Each row was made from one walk, in order. Every step used is in the known rows, and no mark comes twice. Write each row's walk.
Known rows:
C > Z > H: [ 63  15  -1  -1  19  -1  51  18   1  -9  26  53 -22  -3  -3 -24  16 -10
  19  32 -22  18  17  54 -11  44 -19 -14]
C > P: [  8   1   3  -5  -1  -1  10 -38  23   1 -34  16  -7   5  21  -2  21 -18
  13   2   0  11  34  40 -11   1  -7  12]
X > C > D > M: [ -6   4  13 -31  -6 -14 -16  35  21  35  22 -21  49  41  -9  10  74  10
  34  17  -7 -11 -35  10   3  18  11  24]
D > M > Z > C: [ 27   1  -1   1   8  23  -1   7  16  -7  34  11  57  11  27  14  14   2
 -16  37   3  14  12   5  -7  30  12  27]
H > Z: [ 43  15  14 -23  11   7   5   2  37   6 -15   6 -28   0 -12   3 -17   0
  -1   4  23   0  -4   4  -7  35  11 -38]
Z > M > P > C: [ -6 -26 -51   7  13  23   2 -28  13 -30  15  10  15   2  34  38   3  10
 -11  17 -19  12   6  14   3   9  34  29]
Z > C: [ -9 -15 -10  -6   3  10   9 -16  -8 -14  29  13  26 -17  27  21  -1  -9
 -22  28  -3  -7   2  10 -17  -5  -9  -3]
C > P > M > Z > H: [ 57  -5 -36  12  23  38  70   0   5   9 -19  42   1   8   5  10  18 -12
  15  24  19  30  45  51 -26  44  14  35]
Z > M > D: [ 15  21  -6  12 -22  25 -17  18 -28  43  31  32   8  17  -1   5   1  -4
 -20   8   0  -7  -7  27 -12   9  18  19]
P > M > Z > C: [ 16 -31 -32  21   7  38  23   0  -3   5   9   6  39  -2  25  42  12  -2
 -20  47  35   1   7  28 -18  37  30  21]
P > M > Z > C > X: [ 11  -4 -11  19  -4  23  11 -28   6  -1  -8  17  83  -1  30  41  42 -21
  -6  44  25  -5  36  50 -13  27   7  15]
P > C > Z > M: [ 22 -25 -27  17   9  -3  -2  12  -8 -15  21  28  -6   7  24  14  12  -9
  13  35 -16   5 -15  56  -4  67 -23  16]
P > M > D: [  8 -10 -23  21 -19  36   3  20 -31  54   1  -1  23  17 -11  22   5   2
 -15  15  48 -15 -14  27 -13   1  34  16]
H > Z > C > E: [ 10   5  20 -21  11  15 -35 -45  13  -8 -10  32  -2   6  18  17   4 -15
   2  27  -4 -11 -13  48 -15  20   3 -26]
D > M > P > C > X: [ -6   3 -14  -4   5   4 -13 -45  35 -33  -4  -3  92  14  35  24  39  -3
   9  16 -13  12  37  16  17 -12   8  25]
X > C > D > M > P: [  7  16   2 -30  -4   7 -11  -5  61  20  15 -13  48  46  -2  11  85  30
  16  24 -21   4  -5  22  15   1  72  31]
H > Z > M > P > C > V: [ 22  -4 -17 -21  14  32   9 -11  39  32  21  18   4   0  26  43  29  12
  64  13 -11  20   2  41  14  35  52   7]
V > C > D > M: [ -7  22  22 -45  -1  -3  -9  50   4  43   1  11  70  43 -26   1  27   9
  33  32 -17   5 -27  12  -3  -1  -2  26]
H > Z > M > D: [ 50  32   6  -6 -13  31 -12  20   1  48  19  38 -15  18 -11   6 -13  -5
 -21  11  20  -8 -11  32 -18  36  27 -13]
M > Z: [40 14 11 22  0 15  3 11 25 10  0  8  3 18 10  8 17  1  7 12 14 16 17  8
  9 43 51 -9]
D > C > P > M: [ -2 -21 -31  -2 -13  21  22 -32  11   6 -59   4  42   7  12   1  13  -3
  10  48  17  -5  13  39 -29   1 -23  46]
V > C: [-15  17  20  -7  -4  -1  -2  25   0   6 -10  18  52  13   4   5  -8  -6
  15  43   5   3  -1   0  -8  -6   2   5]
P > C > D: [ -5 -29 -16 -19   5   2  11  15  -9  25  11  -1   2  13  10  48  28  -7
  33   6  -1  -8 -32  24  -1  22  29 -43]
D > M: [ -1   4  -1 -15   7  -1 -15  17   3  -2   8 -11  36  15 -11 -18   1  14
  -1  -1  -9   9  -8 -16   4  -5 -30  48]
C > D > M: [  5   9   5 -40   2  -2  -7  29   4  38   9  -1  27  33 -29  -3  33  14
  22  -4 -21   2 -26  12   3   5  -2  22]
Z > H: [ 25  10 -16 -12  19  10  48  13 -17  -9  22  36  -8 -12  -5  -8  -9  -8
   3   5 -17  12  16   6 -15   1 -22   3]
V > C > Z > H: [ 50  28  16  -7  16  -2  49  39   1  -2  18  67  21   9   0 -20  10 -15
  32  67 -18  19  16  54 -19  40 -17 -11]
L > E: [-13   5   4  14  16   9 -64 -28   9 -11  -9   2   1 -11  -1  15   7 -14
   6  22   5   6  -2 -18  12  33  11  -3]

Write each row's walk:
[ 36  18   1   2 -16  -3  -6   5  14  -6   6  42  16  12   7 -29  14   3
   9  65 -40  -2 -10  52 -14  51 -29  22] => D > C > Z > M
[ -5 -13 -14  -3   6  21   9 -16  24  27  26  -1  27   0  39  41  46  12
  72  10 -12  19  12  29  27   0  62   2] => M > P > C > V
[ 13  16  11 -13 -20   2  10 -44  35  -8 -39  22  32   7  31 -20  16 -14
  17  43 -15   1  31  30 -19  -4 -16   6] => D > C > P
[ -9 -14 -28  -5   8  27   5 -12  13  28  33  15  24  -1  36  42  42  14
  64  10 -27  20   7  38  20  10  45  36] => Z > M > P > C > V
[ 13   6 -13   9 -38  36   2  11 -15  40  -5   5  64  17   2   2  -1   7
  -9  60  28 -23 -18  13 -21  -5  20   6] => P > M > D > C
[ 45  50  31 -26 -34  35  -8  21  16  86  29  42  35  13   5  -1  22   7
  62  45  -6  -6 -14  41  -8  28  26 -11] => H > Z > M > D > C > V
[ 60  26  -7  -5  27  23  39  34   6  -3  29  34  26  16  -7 -15   4   4
   9  14 -11  34  24  -1  -6  37  -1  33] => D > M > Z > H
[ 41  24 -14 -22  11  30   1 -30  57  -7  -7  31 -23   8  -6   3  -3  22
 -22  12 -17  14  17  28  -2  24  48  17] => H > Z > M > P
[ 28 -16 -25  30   5  30  15  17   6  20 -22  -8  14  17  -5  25  14   9
   2  21  42  11   4  20  -2  47  46  27] => P > M > Z
[ -4  -5  10   7  -9 -13   2 -30  42  -2 -19  -5  17  16  43  12  67 -23
  27  25  14  -5  24  40 -10  16   8  15] => X > C > P
[ 58  43  16 -20 -30  29   1 -28  39  32 -24  53  18  21  22 -13   4 -17
   1  52   2  -4  21  57 -34  28   7  -7] => H > Z > M > D > C > P
[ -1 -10  -1 -32  -4   9  15   1  -5  32  26  23  13   4   5  34  34  -7
   4  23 -16 -13 -19  40 -15   7  22 -32] => Z > C > D
[-12  10   9  -7  -9  -2  -1 -43   2 -17   9  23  72 -14  34  22  32 -28
  -9  28  -8 -13  33  34 -10 -11 -28  -6] => Z > C > X
[ 18  42  35  -9 -43  24  -5  17   1  81  32  22  58  14  18  -2  38   5
  69  41  -8  -7  -6  28   6  -5  36 -15] => M > D > C > V
[ 62  -8 -29   5  30  14  57  -7  25 -32  30  47  -6  -1  29   5  22  -2
  18  46 -23  26  28  57  -2  44  25 -19] => M > P > C > Z > H
[ 28  19  35   8  -4 -14   2  29  21   8  -6  34  31  23   7 -12  21  -9
  30  70  -1   8   0  55  -1  42   5 -15] => V > C > Z
[ 32   5  -6  10  -1  -5  -5  11   2   2  11  37 -18  11  -3 -15  19  -2
   4  27 -26   7  -5  60  -7  57 -21  27] => C > Z > M
[ 29  -1  24  22  -9 -25  -7  15  40  -3  17  -4   7  22  25  -2  73  -9
  30  53  11 -11  -9  53   5  64  19 -15] => X > C > Z
[ -6   0 -14   7  -1   5  -1 -57  34 -31 -10   5  66   4  43  36  39 -12
   9  19  -7   4  42  30  14  -8  30  -9] => M > P > C > X
[61 22 -6  8 20 24 51 23  5 -1 22 43 -5  3  2 -1  4 -5 11 15 -5 26 31 13
 -9 41 25 -6] => M > Z > H
[ -6  16  20  -9  -4   0  10 -15  23   8 -42  32  41  19  25   1  15 -24
  27  41   2  14  35  41 -18  -5  -5  17] => V > C > P
[ 53  12   4  21 -35  19   4  17   8  38  -1  24  41  27   4 -15  27   2
   9  85  18 -16 -14  66 -15  42  22 -14] => P > M > D > C > Z
[ -3  -3  -2 -45   5   7  -1  16  -3  28  31   9  48  19  -7  13  33   7
   2  19 -23  -3 -24  19 -10   0 -10  19] => Z > C > D > M
[-11  23  25  -6 -20   2 -47 -39   3  -9 -30  22  33  21  11 -19  13  -1
  26  38 -35 -14 -17  26  -4  -8  -8   3] => D > C > E
[ 32  -8 -28 -38  13  25  14  -8  41  22   4  24 -18  19   2  51  25   9
  14  16 -13   4 -18  48  -3  43  69 -32] => H > Z > M > P > C > D
[ 40  18  10   7   7  14 -11  26  26   8   7  -3  36  31  -2  -7  16  13
   6  12   7  25  10  -6  12  39  25  33] => D > M > Z
